Each row was made from one path, in order. Every step used is in the known rows, and no mark comes twice. Write each row's path.
Known rows
radem -> luza: -6,8,3,-6,5,-11,-12,-3,3,2,-4,-2,-7,-9,-8,-22,-3,0,-11,13,-8,12,11,-4,0,9,13,13,9,-8,-9,-10,6,3,-1,4,-3,4,-10,-6,-6,17,-11,5,-22,-13,-5,-5,23,5,-11,-11,0,8,8,-2,5,-23,-1,12,-8,-7,-4,5,-25
gafiz -> luza -> setof: 1,19,18,-8,0,3,-8,10,12,-11,12,-7,-13,-4,-16,-8,6,-21,-5,10,-8,-1,-7,8,4,4,-3,12,5,35,-4,-4,5,9,1,1,-17,0,0,9,-2,-6,1,-17,-7,-11,-15,-3,-7,-2,-17,-16,-12,6,-7,18,4,-8,3,-7,-11,-22,-7,5,-15
giduf -> gafiz -> rotiv: 19,-12,-6,-12,26,-14,-3,-10,11,2,17,7,-12,-18,8,-4,17,-11,2,-4,19,7,12,5,-4,10,4,0,-6,6,1,-3,-7,0,3,5,9,4,-18,23,-9,-11,-10,-6,-24,8,27,8,-13,12,10,-18,-28,6,7,15,7,-5,-23,21,-11,7,-18,-4,-21
luza -> sepad: -11,5,14,0,-6,14,-7,1,-6,8,15,16,-8,-8,-3,-12,7,-5,-12,9,8,16,-6,6,2,12,21,11,25,11,5,-10,4,-1,-4,-1,-11,15,10,1,13,5,-3,-13,-9,-18,-10,-1,2,-5,-4,11,3,-8,-6,3,-1,18,-12,8,-13,-1,-10,2,-27
giduf -> gafiz -> mobuvi -> setof -> luza -> radem: -10,15,-9,-10,-2,-7,0,-4,18,-4,11,0,-22,-11,-6,-20,12,-10,9,11,-5,-11,-9,9,1,26,3,6,18,31,-21,-17,10,4,5,-3,-2,-1,-17,-11,8,12,-17,-10,-11,-23,30,-2,1,8,-13,-25,-22,-5,5,5,2,31,-2,7,-11,-11,-2,6,-25
mobuvi -> gafiz: 12,-38,-7,-17,24,-10,7,8,11,-1,4,14,-14,-1,-2,-7,7,-10,6,-7,0,8,-9,5,6,4,-12,10,17,2,-6,-1,-5,-7,-8,6,3,2,-4,5,-4,-1,-3,-3,-5,0,-10,19,-14,3,6,-1,-9,-14,11,0,8,-18,-8,22,3,1,-10,2,-5
sepad -> luza -> gafiz -> finisi: -9,2,-27,-22,3,-1,-9,11,12,6,17,33,-3,-9,-8,-8,5,3,6,-19,1,-6,-12,0,2,16,-7,-4,10,-18,13,-2,6,-7,4,14,1,-4,6,-2,-11,3,-13,-4,-20,4,15,30,-12,-2,-7,-7,-17,13,0,7,12,-23,11,25,-9,-2,-4,-1,5
setof -> luza: 2,7,4,9,-4,2,17,-7,15,-1,2,5,-15,-4,-3,-31,10,1,2,9,-8,6,0,-2,2,17,14,7,9,0,2,-6,3,2,2,6,-6,7,-11,-17,1,7,-14,-2,-14,-3,0,26,24,6,-14,-8,-5,8,-2,-1,0,9,3,15,2,-8,-3,3,-12
sakad -> gafiz -> finisi: -8,-10,-16,-24,10,-12,-22,7,9,5,1,25,-5,6,-10,0,1,0,10,-15,-6,-4,-17,-6,1,25,-16,-3,1,-13,-2,4,1,-8,-1,15,5,-2,17,5,-7,-6,-18,-6,-12,-2,14,18,-14,-6,4,-6,-14,9,-1,6,20,-25,7,20,-12,-2,-7,-5,-8
lafu -> luza: 4,-18,-9,-16,-11,-14,16,-2,6,-3,3,4,-13,1,-24,-18,6,2,-3,-3,4,-9,-5,-1,2,-1,11,3,2,12,2,-10,5,-10,2,1,-5,10,-3,-30,-6,-5,-8,-11,-13,-4,-21,29,10,6,-9,-6,0,-10,2,3,4,-20,5,10,9,-3,-2,-4,16
mobuvi -> gafiz -> luza: 7,-7,-9,-22,2,-17,-10,14,20,-10,5,5,-8,-5,-7,-17,1,-24,-1,2,8,11,-5,7,4,10,-4,7,16,11,3,-1,5,-2,-7,8,7,-5,-20,-12,-5,-10,2,1,-13,-13,-7,7,-7,2,3,-16,-9,9,6,8,8,-52,1,23,-4,-3,-4,11,-10
lafu -> luza -> setof -> mobuvi -> gafiz: 14,-16,8,-5,16,-11,9,1,8,-11,7,1,-22,0,-20,-4,6,-15,9,2,-8,4,-10,11,3,-17,-2,11,21,24,3,-7,-10,-2,-13,6,-9,10,4,5,3,-5,1,-18,-8,-1,-21,26,-22,6,-7,-3,-20,-8,8,17,9,-9,9,15,16,-11,-9,1,18
giduf -> gafiz: 0,-23,-6,-24,40,-2,-16,5,2,1,1,21,-12,-4,7,-5,8,4,-2,-1,4,2,-2,8,-3,-13,1,4,1,-1,-4,-7,2,5,-4,6,8,5,-6,11,-5,-3,-16,-8,-16,0,18,4,-8,6,5,-10,-28,-8,2,1,14,-12,-14,18,-4,2,-7,1,-11
finisi -> gafiz -> mobuvi -> setof -> luza -> fivozuv: 0,16,15,8,-20,5,21,3,13,2,13,18,-3,-4,16,-20,5,1,1,5,-10,14,-12,0,9,-5,14,15,30,24,-18,-8,4,1,13,-7,-6,2,-4,1,-5,9,-4,10,-16,-12,3,30,8,10,-32,-3,-10,0,6,17,0,3,14,19,16,-6,-6,-1,-15
finisi -> gafiz -> mobuvi -> setof -> luza: 1,5,19,-3,-8,-1,26,-6,17,-5,2,3,-7,0,-2,-22,8,-2,9,8,-18,-1,-10,4,-5,24,11,8,6,23,-14,-9,1,2,5,2,-1,3,-20,-17,-4,15,-10,2,-27,-8,-2,29,19,7,-14,-18,-10,8,8,10,1,14,0,25,21,-18,-1,4,-20
rotiv -> gafiz -> luza -> fivozuv: -4,20,-3,-1,-23,-8,-2,12,17,0,13,16,-8,-3,9,-17,0,-15,-8,8,12,22,-6,4,14,-12,6,15,26,13,-6,-4,9,2,9,-6,1,-5,2,4,-5,-9,3,5,-8,-13,5,3,-8,8,-13,-5,-11,-3,2,16,3,-44,18,16,-6,5,-6,6,-5
finisi -> gafiz -> mobuvi: -9,11,25,-23,29,-5,-18,-4,4,6,12,10,6,-16,10,10,5,4,9,-4,-17,-21,-12,10,3,-1,2,12,0,22,-18,-2,3,6,6,7,7,0,-1,9,2,7,-6,-3,-27,-16,10,19,-6,11,10,-2,-11,-14,8,12,23,-1,13,24,12,-4,-12,4,-2
lafu -> luza -> fivozuv: 1,1,-5,-1,-23,-5,15,6,6,4,15,18,-8,-2,3,-18,4,4,-6,-2,6,8,-8,-4,15,-21,16,11,26,16,-8,-9,8,-7,11,-8,-11,5,8,-10,-6,-6,-2,-1,-6,-9,-12,31,1,9,-30,4,-1,-13,0,12,1,-19,18,5,6,3,-6,-8,12
radem -> luza -> gafiz -> finisi: -14,9,-25,-23,9,-8,-13,8,9,6,3,25,-2,-9,-8,-7,-1,2,2,-13,-8,1,-3,-2,1,15,-6,2,2,-23,4,0,6,-1,-1,13,2,-3,8,7,-10,5,-16,2,-22,0,12,5,-9,-1,-6,-9,-16,18,5,5,15,-30,14,23,-14,-4,-4,4,-15
mobuvi -> gafiz -> finisi: 1,-21,-20,-25,10,-13,0,7,16,3,1,21,-1,-2,-2,-6,4,1,13,-13,-5,-2,-15,-5,2,20,-16,2,5,-12,2,5,-2,-12,4,17,4,-6,11,4,-3,-6,-10,-9,-12,-3,-12,26,-31,-3,8,-8,-9,9,3,5,18,-14,3,23,-6,-1,-10,-2,-9
sepad -> luza -> setof -> mobuvi: 1,29,23,19,-2,4,-12,-9,4,-11,25,-10,-21,-6,-19,-6,7,-7,4,11,-16,-2,-5,7,0,-14,19,8,18,34,13,-13,-1,2,-3,6,-21,12,8,7,13,5,-1,-26,-18,-4,-10,22,-7,7,-19,-4,-18,3,-7,20,2,25,15,1,5,-19,-8,-3,22
radem -> luza -> setof -> mobuvi: -3,36,23,19,3,-2,-14,-11,2,-11,9,-17,-19,-8,-19,-5,0,-9,0,17,-25,4,3,5,-2,-17,21,14,12,27,5,-12,-1,7,-8,6,-19,11,10,15,14,6,-3,-20,-21,-9,-13,-2,-4,8,-18,-7,-19,9,0,20,5,19,19,-1,0,-21,-7,2,2
finisi -> gafiz: 8,-11,-2,-19,25,0,10,-3,4,-4,5,15,-2,-17,0,3,4,5,6,-10,-1,-10,-15,8,2,-12,5,15,9,8,-6,-7,-8,0,9,8,5,8,3,8,-6,3,-12,4,-22,-10,4,14,7,0,13,-3,-14,-10,20,6,18,-1,-9,25,-1,3,-9,10,-10
giduf -> gafiz -> mobuvi: -14,4,23,-26,38,-8,-35,3,4,9,11,14,-1,-7,14,3,8,5,3,2,-13,-12,-3,9,-1,0,0,5,-5,16,-16,-2,10,10,-3,6,8,-3,-7,11,4,3,-9,-12,-22,-11,20,10,-18,14,4,-6,-22,-14,-5,10,20,-6,8,20,11,-4,-11,-3,-3
rotiv -> gafiz -> luza -> lafu: -3,15,5,8,-5,-2,-2,19,12,-7,34,5,-7,3,-27,-13,8,-27,-8,5,10,11,13,15,9,17,0,-5,-12,9,8,0,14,6,0,9,-8,3,-3,-13,0,-8,-6,-4,-23,-7,-6,10,0,5,4,-33,-8,2,2,11,7,-39,8,17,0,10,-13,12,-1

Which path is each row?
3,6,15,25,-11,10,25,11,10,-6,32,4,-8,9,-25,-24,15,-13,-3,3,-9,12,12,8,7,27,9,-6,-9,14,0,-4,12,1,3,6,-20,10,-8,-19,1,7,-13,-2,-27,0,-15,31,17,5,-17,-32,-1,7,1,8,-5,10,1,11,12,-3,-11,2,-14 | mobuvi -> setof -> luza -> lafu
-9,-14,14,-21,-5,-13,12,10,10,-4,10,6,-6,7,-13,0,5,-8,5,-11,-20,-7,-13,9,-3,17,0,4,-6,30,-22,-8,9,-5,-5,-8,0,-2,-13,0,-11,11,-1,1,-29,-2,-4,6,-5,7,-10,-16,-14,-10,9,16,-2,-8,2,20,16,-20,-1,-2,-6 | lafu -> luza -> gafiz -> mobuvi -> setof
-6,3,-29,-16,-10,-15,4,-4,11,-3,11,-1,-25,-15,-23,-15,9,-7,4,-1,10,-20,-8,4,8,10,4,6,17,26,-10,-18,10,-7,7,-4,-7,5,-2,-19,7,-3,-13,-17,-3,-21,10,3,-1,5,-9,-18,-11,-15,6,1,6,15,4,-4,-21,0,-3,3,-1 | lafu -> luza -> radem
-12,22,-28,-17,-11,-18,-17,3,22,-8,12,-4,-24,-17,-17,-13,5,-25,3,11,14,-7,-6,11,7,21,-4,9,16,22,-7,-13,12,3,4,-2,4,-5,-7,-6,7,-5,-8,-10,-6,-27,28,-27,-10,4,9,-25,-21,-6,9,5,8,-12,5,7,-32,1,-3,17,-16 | rotiv -> gafiz -> luza -> radem
14,-9,9,-1,18,-4,0,1,9,-9,15,5,-21,-2,-15,-7,7,-15,10,4,-6,8,-10,11,4,-12,-2,9,28,21,6,-7,-10,-2,-11,8,-8,7,0,6,4,1,1,-17,-8,0,-14,30,-20,5,-7,-2,-20,-5,6,15,6,-5,4,18,14,-10,-10,2,18 | sepad -> luza -> setof -> mobuvi -> gafiz
25,-10,-3,3,10,-22,7,-13,15,-3,20,-5,-16,-17,-3,-3,14,-23,10,-4,11,11,8,5,0,12,4,5,8,11,7,-2,-13,-9,-5,8,3,6,-13,22,-1,-12,1,-7,-21,7,9,16,-20,12,11,-12,-20,6,14,19,5,0,-7,25,-3,4,-20,-3,-5 | setof -> mobuvi -> gafiz -> rotiv
-12,11,29,2,-22,11,13,-3,2,5,10,14,-11,-1,-6,-25,9,-12,-5,22,2,20,-10,10,-6,26,22,10,25,21,-3,-12,3,5,-4,-4,-6,13,-3,-14,9,14,-2,-10,-14,-17,-6,9,10,-1,-11,1,-7,0,-2,10,-6,18,-7,22,7,-10,-4,8,-29 | rotiv -> gafiz -> mobuvi -> setof -> luza -> sepad
-10,-16,23,-18,2,-16,-6,9,10,-3,5,5,-6,15,-10,3,5,-12,7,-7,-22,-3,-18,6,-4,27,-8,4,-6,31,-29,-5,5,-4,-7,-5,3,-3,-10,5,-7,11,-3,1,-24,-7,4,4,-4,3,-2,-15,-12,-10,6,13,1,-5,-3,19,12,-19,-4,-4,-17 | sakad -> gafiz -> mobuvi -> setof
1,-9,-15,-15,5,-16,-5,1,15,-1,4,13,-5,-3,-5,-4,2,1,17,-10,-10,-1,-12,-4,0,10,-8,1,9,-7,9,3,-3,-13,-1,19,2,-4,15,7,4,-8,-8,-13,-17,-2,-13,26,-34,1,9,-7,-14,14,3,11,20,-7,12,24,0,-4,-10,-3,1 | setof -> mobuvi -> gafiz -> finisi
-7,20,-19,1,-7,-3,2,-7,17,-3,11,-2,-26,-18,-8,-23,10,-9,6,9,0,-9,-4,4,8,24,7,9,23,17,-9,-16,10,2,6,0,-7,4,-7,-11,12,6,-17,-11,-4,-21,26,1,10,6,-11,-18,-13,-5,2,-2,3,35,3,0,-24,-4,-4,8,-22 | setof -> luza -> radem
-9,-11,23,-12,-7,-12,6,5,13,-3,8,-2,-2,8,-3,-1,6,-5,6,-2,-24,-7,-13,3,-4,26,1,6,-9,34,-27,-6,8,-7,1,-6,-1,-5,-10,5,-2,13,-1,-3,-27,-8,-13,3,-9,6,-3,-16,-6,-8,4,13,-2,9,-5,13,10,-21,-5,-5,-20 | gafiz -> mobuvi -> setof
3,14,-6,-24,2,-8,-10,5,14,-12,4,5,-1,-15,-6,-8,0,-14,-1,-1,6,-2,-9,7,1,0,7,10,10,15,0,-5,3,2,5,9,8,-1,-15,-9,-7,-7,-4,6,-24,-20,2,4,9,0,9,-18,-12,13,13,13,15,-42,-1,24,-6,-1,-3,16,-14 | finisi -> gafiz -> luza
5,-5,8,7,-17,-1,32,-4,18,-8,1,2,-15,5,-9,-31,10,-4,4,8,-14,9,-6,-1,-5,27,12,6,6,14,-7,-10,3,-3,3,-1,-5,5,-18,-19,-4,13,-11,1,-20,-1,-9,21,23,3,-17,-17,-6,10,4,4,-9,15,-7,17,10,-18,1,3,-22 | mobuvi -> setof -> luza
-11,25,-26,-14,-11,-13,-22,3,19,-8,14,-6,-19,-20,-12,-15,5,-22,1,5,7,-9,-6,7,8,21,3,8,19,25,-9,-13,16,0,4,-1,-2,-5,-11,-7,10,-3,-9,-9,-6,-29,22,-20,-5,3,-1,-25,-13,0,2,4,6,0,3,-2,-35,-2,-4,11,-22 | gafiz -> luza -> radem
22,-5,-5,-10,13,-12,15,-15,10,-1,19,4,-5,-28,2,3,15,-12,6,-10,16,-1,3,4,-2,9,7,8,0,10,1,-3,-14,-5,11,7,6,7,-11,22,-10,-7,-7,2,-28,1,19,13,-1,8,16,-15,-19,5,20,17,10,3,-19,25,-9,7,-19,3,-21 | finisi -> gafiz -> rotiv
-12,21,12,-7,-20,8,-22,6,1,1,13,11,-5,-11,-7,-19,4,-17,-16,14,13,20,-5,7,1,14,24,9,27,19,9,-9,10,1,-5,1,-6,9,-3,-11,12,-2,1,-9,-12,-26,-10,-7,5,-5,-5,1,1,8,-6,9,0,-10,-6,12,-16,-3,-6,8,-31 | gafiz -> luza -> sepad
-9,15,28,-1,-16,15,11,-4,0,4,10,17,-6,-8,-3,-21,8,-7,-4,16,-1,15,-13,9,-4,19,27,11,29,26,-4,-13,1,5,-1,-2,-7,14,-5,-13,9,16,-5,-6,-18,-22,-7,16,16,-2,-14,1,-4,4,1,11,-3,25,-9,22,8,-11,-5,8,-34 | finisi -> gafiz -> mobuvi -> setof -> luza -> sepad
-7,17,12,-6,-13,3,-18,5,2,-3,13,10,-9,-10,-10,-18,2,-23,-11,14,13,25,-7,11,0,6,22,9,37,21,13,-9,4,1,-13,4,-4,10,-4,-8,16,-3,5,-11,-11,-25,-13,-1,-7,-3,-3,2,-6,9,-2,13,3,-18,-2,20,-7,-3,-7,11,-21 | setof -> mobuvi -> gafiz -> luza -> sepad
8,5,14,-13,8,0,-5,12,14,-12,10,-3,-16,-2,-16,-8,7,-27,-2,8,-5,4,-9,12,5,3,-10,13,12,34,-5,-2,0,7,-3,2,-12,-1,-4,10,-5,-7,4,-15,-2,-10,-19,2,-14,-2,-16,-15,-15,3,-2,19,6,-18,0,0,-5,-20,-8,7,-13 | mobuvi -> gafiz -> luza -> setof
-19,12,16,-18,28,-5,-25,8,6,9,16,17,-2,-10,6,7,5,-4,3,-11,-19,-12,-4,14,8,5,-4,7,-1,11,-12,-1,13,9,-9,3,2,-2,-3,14,0,6,-4,-3,-20,-3,25,6,-11,12,-4,1,-17,-16,0,10,12,-12,24,21,4,-7,-10,1,2 | luza -> gafiz -> mobuvi
-3,1,22,-1,-8,-6,14,-2,16,-4,3,5,-14,9,-8,-24,8,-7,7,8,-19,4,-9,2,-4,31,6,3,6,21,-17,-7,4,2,-3,0,0,3,-19,-18,-5,14,-11,2,-21,-5,7,25,20,6,-17,-16,-11,5,2,9,-2,4,2,23,19,-19,0,1,-17 | sakad -> gafiz -> mobuvi -> setof -> luza
-15,15,17,-2,-9,9,-16,-1,-9,9,6,11,-6,-12,-8,-22,1,-5,-19,21,7,24,3,3,-1,12,28,14,30,4,0,-14,6,5,-7,0,-9,15,0,-8,9,17,-5,-6,-15,-24,-10,-10,18,-3,-12,5,3,5,-1,2,-1,-2,-10,12,-12,-4,-7,7,-39 | radem -> luza -> sepad
-8,15,17,9,-15,18,4,-4,-1,7,11,15,-12,-8,-4,-29,9,-5,-10,18,6,22,-4,4,1,16,30,10,31,9,8,-12,5,4,-3,1,-11,17,0,-15,13,10,-8,-12,-10,-17,-6,13,17,-2,-15,8,1,5,-7,3,-4,23,-6,14,-5,-4,-6,5,-30 | setof -> luza -> sepad
-1,13,5,1,12,3,-19,21,8,-7,33,9,-3,1,-19,-13,10,-20,-11,2,7,10,14,15,7,7,4,-9,-10,11,7,-1,16,7,-2,12,-9,4,-10,-11,1,-9,-12,-5,-25,-10,1,15,1,5,-2,-34,-12,9,-2,12,10,-33,1,14,0,8,-13,8,-8 | giduf -> gafiz -> luza -> lafu
-3,7,21,3,-14,-4,23,-4,19,-4,4,0,-10,4,-3,-26,9,-3,7,10,-21,3,-5,0,-4,30,11,6,3,21,-13,-8,6,0,2,0,-3,1,-19,-19,-2,15,-9,0,-25,-7,-4,25,18,8,-17,-16,-7,8,1,7,-4,16,2,19,16,-20,0,1,-19 | gafiz -> mobuvi -> setof -> luza
-8,9,-25,-15,3,-1,2,7,14,3,6,29,-5,-7,-5,-13,5,2,8,-15,-8,-1,-7,-1,3,18,-6,-1,2,-20,10,1,6,-2,0,15,0,-2,8,1,-7,0,-17,-2,-16,5,14,21,-7,0,-8,-7,-18,18,0,6,12,-13,15,25,-10,-5,-4,3,-9 | setof -> luza -> gafiz -> finisi
-1,1,19,-3,-2,-2,15,-3,17,-4,2,4,-11,5,0,-26,10,-3,6,11,-18,4,-6,3,-6,23,9,4,5,20,-13,-9,5,4,0,0,1,1,-23,-16,-3,13,-12,-2,-25,-6,4,26,14,9,-16,-19,-16,9,2,8,-1,9,-2,23,19,-18,0,2,-20 | giduf -> gafiz -> mobuvi -> setof -> luza
1,3,-7,-15,6,-13,-8,1,13,-3,1,9,-7,-4,-10,-7,1,-3,13,-1,-13,2,-10,-3,-2,8,-7,5,13,-1,4,1,-5,-6,-1,17,-3,-3,13,8,1,-1,-8,-13,-15,-5,-15,21,-30,-1,-3,-10,-17,21,3,14,20,-11,13,20,1,-10,-8,1,-4 | radem -> luza -> setof -> mobuvi -> gafiz -> finisi
-17,15,16,-17,23,-1,-27,7,5,10,27,19,-3,-12,2,0,7,-4,3,-9,-10,-12,-5,13,7,7,-1,3,8,11,-7,-5,14,7,-6,4,2,-2,-11,0,-5,13,-4,-5,-22,-4,27,24,-3,12,-12,0,-15,-14,-2,10,9,-21,21,24,10,-6,-7,0,17 | sepad -> luza -> gafiz -> mobuvi
3,17,7,4,3,4,-6,17,7,-8,34,6,1,-6,-23,-8,8,-20,-8,-4,5,4,9,14,10,8,6,-3,-4,16,6,0,12,4,4,13,-11,6,-6,-12,-1,-8,-9,1,-28,-14,-7,20,7,3,2,-32,-5,9,7,14,12,-29,5,16,2,9,-14,11,-10 | finisi -> gafiz -> luza -> lafu
16,-9,-18,-10,6,-17,15,-6,10,0,22,10,-14,-19,-12,-5,15,-19,-1,-16,19,4,10,8,3,10,5,0,-3,3,8,-5,-3,-5,-3,1,2,8,-16,11,-16,-11,-5,0,-22,14,25,14,-1,10,-3,-13,-22,1,13,17,1,-21,-3,23,-8,4,-13,-1,-1 | lafu -> luza -> gafiz -> rotiv
1,14,13,26,-2,13,13,8,7,-1,34,6,-10,3,-20,-24,14,-8,-4,4,-4,10,15,8,11,19,9,-6,-6,4,7,-2,12,4,2,11,-20,12,-3,-18,6,3,-16,-6,-21,-1,-8,37,18,7,-15,-25,0,4,-4,5,0,9,8,10,7,5,-14,3,-7 | setof -> luza -> lafu
